What can hang from each mark
Z_881: Z_50
Z_50: Z_2 Z_303 Z_881
Z_107: Z_50 Z_480
Z_2: Z_50
Z_328: Z_50 Z_480
Z_480: Z_107 Z_303 Z_328

Every row comes from one small tree of marks. The marks that hang from a mark follow it in brackets, in the order of their numbers. Every link used is in the known rows. Which tree was each row made from?
Known rows
Z_107[Z_50]: [ 0.87  0.31  0.29 -1.37 -1.51  1.55 -0.01 -0.56 -0.03 -0.25 -0.02  0.70
 -0.46 -0.03  1.15  0.12  0.39  0.68]
Z_328[Z_480[Z_107[Z_50[Z_2]] Z_303]]: [ 1.07  4.72  2.30  1.21  1.66  0.88 -1.36 -1.71 -1.67  0.50 -0.39 -0.44
  0.73 -0.15  4.12  3.33 -0.38  2.12]
Z_480[Z_303]: [ 0.81  0.60  0.20  1.13  1.61 -0.80  0.70  0.21 -1.13  0.11  0.07  0.61
  0.25 -0.70  1.44  0.91 -0.20  0.06]
Z_107[Z_480[Z_303 Z_328[Z_50[Z_881]]]]: [ 0.97  4.95  2.30  0.01  3.77  0.60 -1.12  2.02 -0.38 -1.43  0.16 -0.43
 -0.37  0.03  4.45  4.19 -0.91 -0.98]
Z_107[Z_50 Z_480]: [ 1.50  1.34 -0.51 -2.55  0.50  0.46 -0.47 -0.55  0.90 -0.06  1.04  0.26
 -1.29  0.53  1.68  1.20  0.55  0.43]
Z_480[Z_107[Z_50[Z_2]] Z_303]: [ 1.02  3.44  1.75  1.16 -0.04  0.41 -0.18 -1.08 -3.07  0.27  0.26 -0.54
  0.38 -1.06  3.78  1.88  0.17  3.44]
Z_107[Z_50[Z_303 Z_881] Z_480]: [ 0.16  2.40  3.38 -2.89  0.69  1.33 -1.13  0.12  0.64 -0.94  1.67 -1.61
  0.07  0.15  2.00  3.80  0.84 -0.48]
Z_881[Z_50]: [-0.35  0.80  0.73  0.02 -1.69  1.77  0.53  0.37  0.79  0.12  0.31  0.33
  0.72 -0.36 -0.02  0.47  0.02  0.32]
Z_107[Z_480]: [ 0.64  1.00 -0.61 -1.23  1.95 -1.01 -0.43  0.05  0.97  0.26  1.04 -0.33
 -0.75  0.58  0.37  1.05  0.18 -0.36]
Z_328[Z_50[Z_2 Z_303] Z_480]: [-2.31  4.42  4.65  0.98  0.44  1.89 -3.74  0.13  0.57  0.20  1.83 -1.52
  2.98 -0.44  0.52  4.67 -1.17 -1.05]
Z_50[Z_303]: [-0.80  0.39  1.73 -0.26 -0.05  0.27 -0.17 -0.04 -0.53  0.11  1.77 -1.01
  1.23 -0.47 -0.04  1.64  0.36 -0.34]
Z_107[Z_480[Z_303]]: [ 1.41  1.47 -0.33  0.00  3.74 -1.81  0.31  0.35 -0.22  0.37  1.08  0.21
 -0.53 -0.18  1.85  1.96 -0.07 -0.22]
Z_50[Z_2 Z_881]: [-2.21  1.98  3.76  1.49  0.26  0.64 -2.09  0.64 -0.35 -1.03 -0.92 -2.10
  0.76  0.15  0.57  1.96 -0.35  0.41]
Z_2[Z_50]: [ 1.36  1.45  1.34  0.48 -0.82  1.07  0.12  0.37 -0.10  0.88  1.40 -0.07
  1.15  0.54  0.58 -0.15  0.32  0.26]
Z_2[Z_50[Z_881]]: [ 0.86  2.19  3.36  0.43 -0.71  1.49 -0.53  0.96  0.05 -0.19  0.25 -0.97
  1.24  0.48  1.06  0.75  0.15 -0.18]
Z_328[Z_50[Z_303] Z_480[Z_107]]: [ 0.57  4.34  2.42 -0.65  0.01  1.37 -1.72 -0.63 -0.14  0.64  1.75 -1.17
  2.12 -0.93  1.66  3.62 -0.82 -0.39]
Z_480[Z_107 Z_303]: [ 1.86  1.72 -0.30  1.17  1.35 -1.25  1.40 -0.54 -2.45  0.55  0.02 -0.12
  0.09 -1.09  2.49  0.78 -0.05  1.62]

Write each row's tree
[-1.33  5.33  5.21  0.04 -0.37  2.83 -1.60 -0.40 -2.87 -1.23  0.51 -3.32
  1.04  0.15  4.69  4.28  0.96  2.58]
Z_480[Z_107[Z_50[Z_2 Z_303 Z_881]] Z_328]
[ 2.30  1.96 -0.18 -1.46  2.29 -0.20  0.35 -0.30 -0.37  0.00  1.17  0.95
 -1.02 -0.14  3.01  2.07  0.36  0.46]
Z_107[Z_50 Z_480[Z_303]]
[-2.82  2.48  4.24  1.09 -1.69  2.19 -1.09  0.46 -0.17  0.30  2.22 -1.80
  2.69 -0.67  0.07  3.24  0.21  0.95]
Z_881[Z_50[Z_2 Z_303]]
[-0.66  4.79  3.77 -1.50  2.01  1.81 -2.01  1.70  0.26 -1.31  1.89 -2.02
  0.66  0.28  2.91  4.91 -0.26 -1.39]
Z_107[Z_480[Z_328[Z_50[Z_303 Z_881]]]]
[-1.81  5.06  5.14 -1.11  1.93  2.31 -2.57  0.44 -0.72 -1.37  1.45 -2.86
  0.38  1.17  4.03  5.44  0.83  0.65]
Z_107[Z_50[Z_2 Z_303 Z_881] Z_480[Z_328]]
[ 0.11  2.59  5.00  0.15 -0.77  1.86 -0.66  0.98 -0.38  0.04  2.04 -1.98
  2.48  0.10  0.95  2.41  0.69 -0.60]
Z_2[Z_50[Z_303 Z_881]]
[-0.70  6.30  4.03  1.47  3.86  0.81 -2.65  1.95 -0.94 -1.41  0.41 -1.53
  0.32  0.12  4.54  5.16 -1.07  0.04]
Z_107[Z_480[Z_303 Z_328[Z_50[Z_2 Z_881]]]]
[ 0.28  5.38  3.72  1.62  1.43  1.80 -0.61 -0.13 -3.52 -1.36 -1.23 -1.72
 -0.10  0.00  6.21  3.56  0.28  3.04]
Z_480[Z_107[Z_50[Z_2 Z_881]] Z_303 Z_328]
[-2.99  5.12  6.13  1.20  0.13  2.84 -3.09  1.55 -1.21 -1.56  1.08 -2.71
  2.10 -0.26  2.65  4.92 -0.51 -0.13]
Z_480[Z_328[Z_50[Z_2 Z_303 Z_881]]]
[ 1.23  2.85 -0.34  0.31  4.98 -0.93  0.46  0.70 -1.05 -0.18  0.65  0.10
 -1.10  0.78  3.80  2.56  0.14 -0.02]
Z_107[Z_480[Z_303 Z_328]]
[ 0.29  4.42  1.88 -0.35 -0.48  1.76 -0.42  0.32 -2.25 -0.21  1.97 -1.45
  1.35 -0.84  3.17  2.85 -0.07  1.02]
Z_480[Z_107 Z_328[Z_50[Z_303]]]
[ 1.70  3.05 -0.26  1.42  2.58 -0.39  1.37 -0.14 -3.14 -0.09 -0.37 -0.30
 -0.36 -0.07  4.37  1.51  0.17  1.89]
Z_480[Z_107 Z_303 Z_328]
[ 1.16  3.23  2.11 -1.70 -0.18  1.74 -0.83 -2.09 -0.51  0.58  1.12 -0.93
  1.04 -0.07  2.63  3.01  0.45  0.69]
Z_328[Z_480[Z_107[Z_50[Z_303]]]]
[ 2.60  3.41  0.00  0.06  1.17  1.19  1.45 -0.82 -3.28 -0.37 -0.33  0.41
 -0.85 -0.07  5.66  1.54  0.61  2.59]
Z_480[Z_107[Z_50] Z_303 Z_328]
[-0.48  1.40  4.05 -1.82 -1.26  2.35 -0.76 -0.04 -0.35 -1.24  0.68 -1.29
  0.66 -0.41  1.56  2.61  0.85 -0.23]
Z_107[Z_50[Z_303 Z_881]]
[ 0.65  2.62  3.47 -1.86 -1.65  1.89 -0.22 -0.83 -1.61 -0.80  0.69 -1.95
  0.70 -0.80  2.69  2.64  0.88  1.42]
Z_480[Z_107[Z_50[Z_303 Z_881]]]
[ 0.39  4.01  2.89  1.19  1.83  1.72 -0.67  1.96 -1.34 -1.71 -0.92 -0.03
  0.34 -0.53  4.05  3.11 -1.03 -0.56]
Z_480[Z_303 Z_328[Z_50[Z_881]]]
[-0.99  4.59  3.48 -0.81  2.01  1.98 -2.40  0.36 -0.10 -1.59 -0.28 -1.92
 -0.93  1.70  3.94  3.77  0.41  1.04]
Z_107[Z_50[Z_2 Z_881] Z_480[Z_328]]
[ 1.54  2.21  1.81 -1.43 -1.57  1.68 -0.07 -0.73 -1.08 -0.95 -1.01 -1.08
 -0.55 -0.40  2.64  1.03  0.47  1.84]
Z_480[Z_107[Z_50[Z_881]]]
[ 0.51  5.82  2.64  2.44  1.79  0.38 -2.24 -0.43 -1.30  0.61  0.22 -0.64
  1.81 -1.05  3.18  3.84 -1.64  1.04]
Z_328[Z_50[Z_2] Z_480[Z_107 Z_303]]
[-0.28  6.54  4.05  2.68  1.47  1.35 -1.66  1.16 -3.12 -1.22 -0.69 -1.92
  1.08 -0.91  5.19  4.08 -1.01  2.02]
Z_480[Z_107 Z_303 Z_328[Z_50[Z_2 Z_881]]]
[ 2.29  4.18  2.72 -0.14  1.77  1.35 -0.45 -1.19 -0.91 -0.53 -1.71 -0.39
 -0.05 -0.31  4.42  3.17 -0.31  0.61]
Z_328[Z_480[Z_107[Z_50[Z_881]] Z_303]]
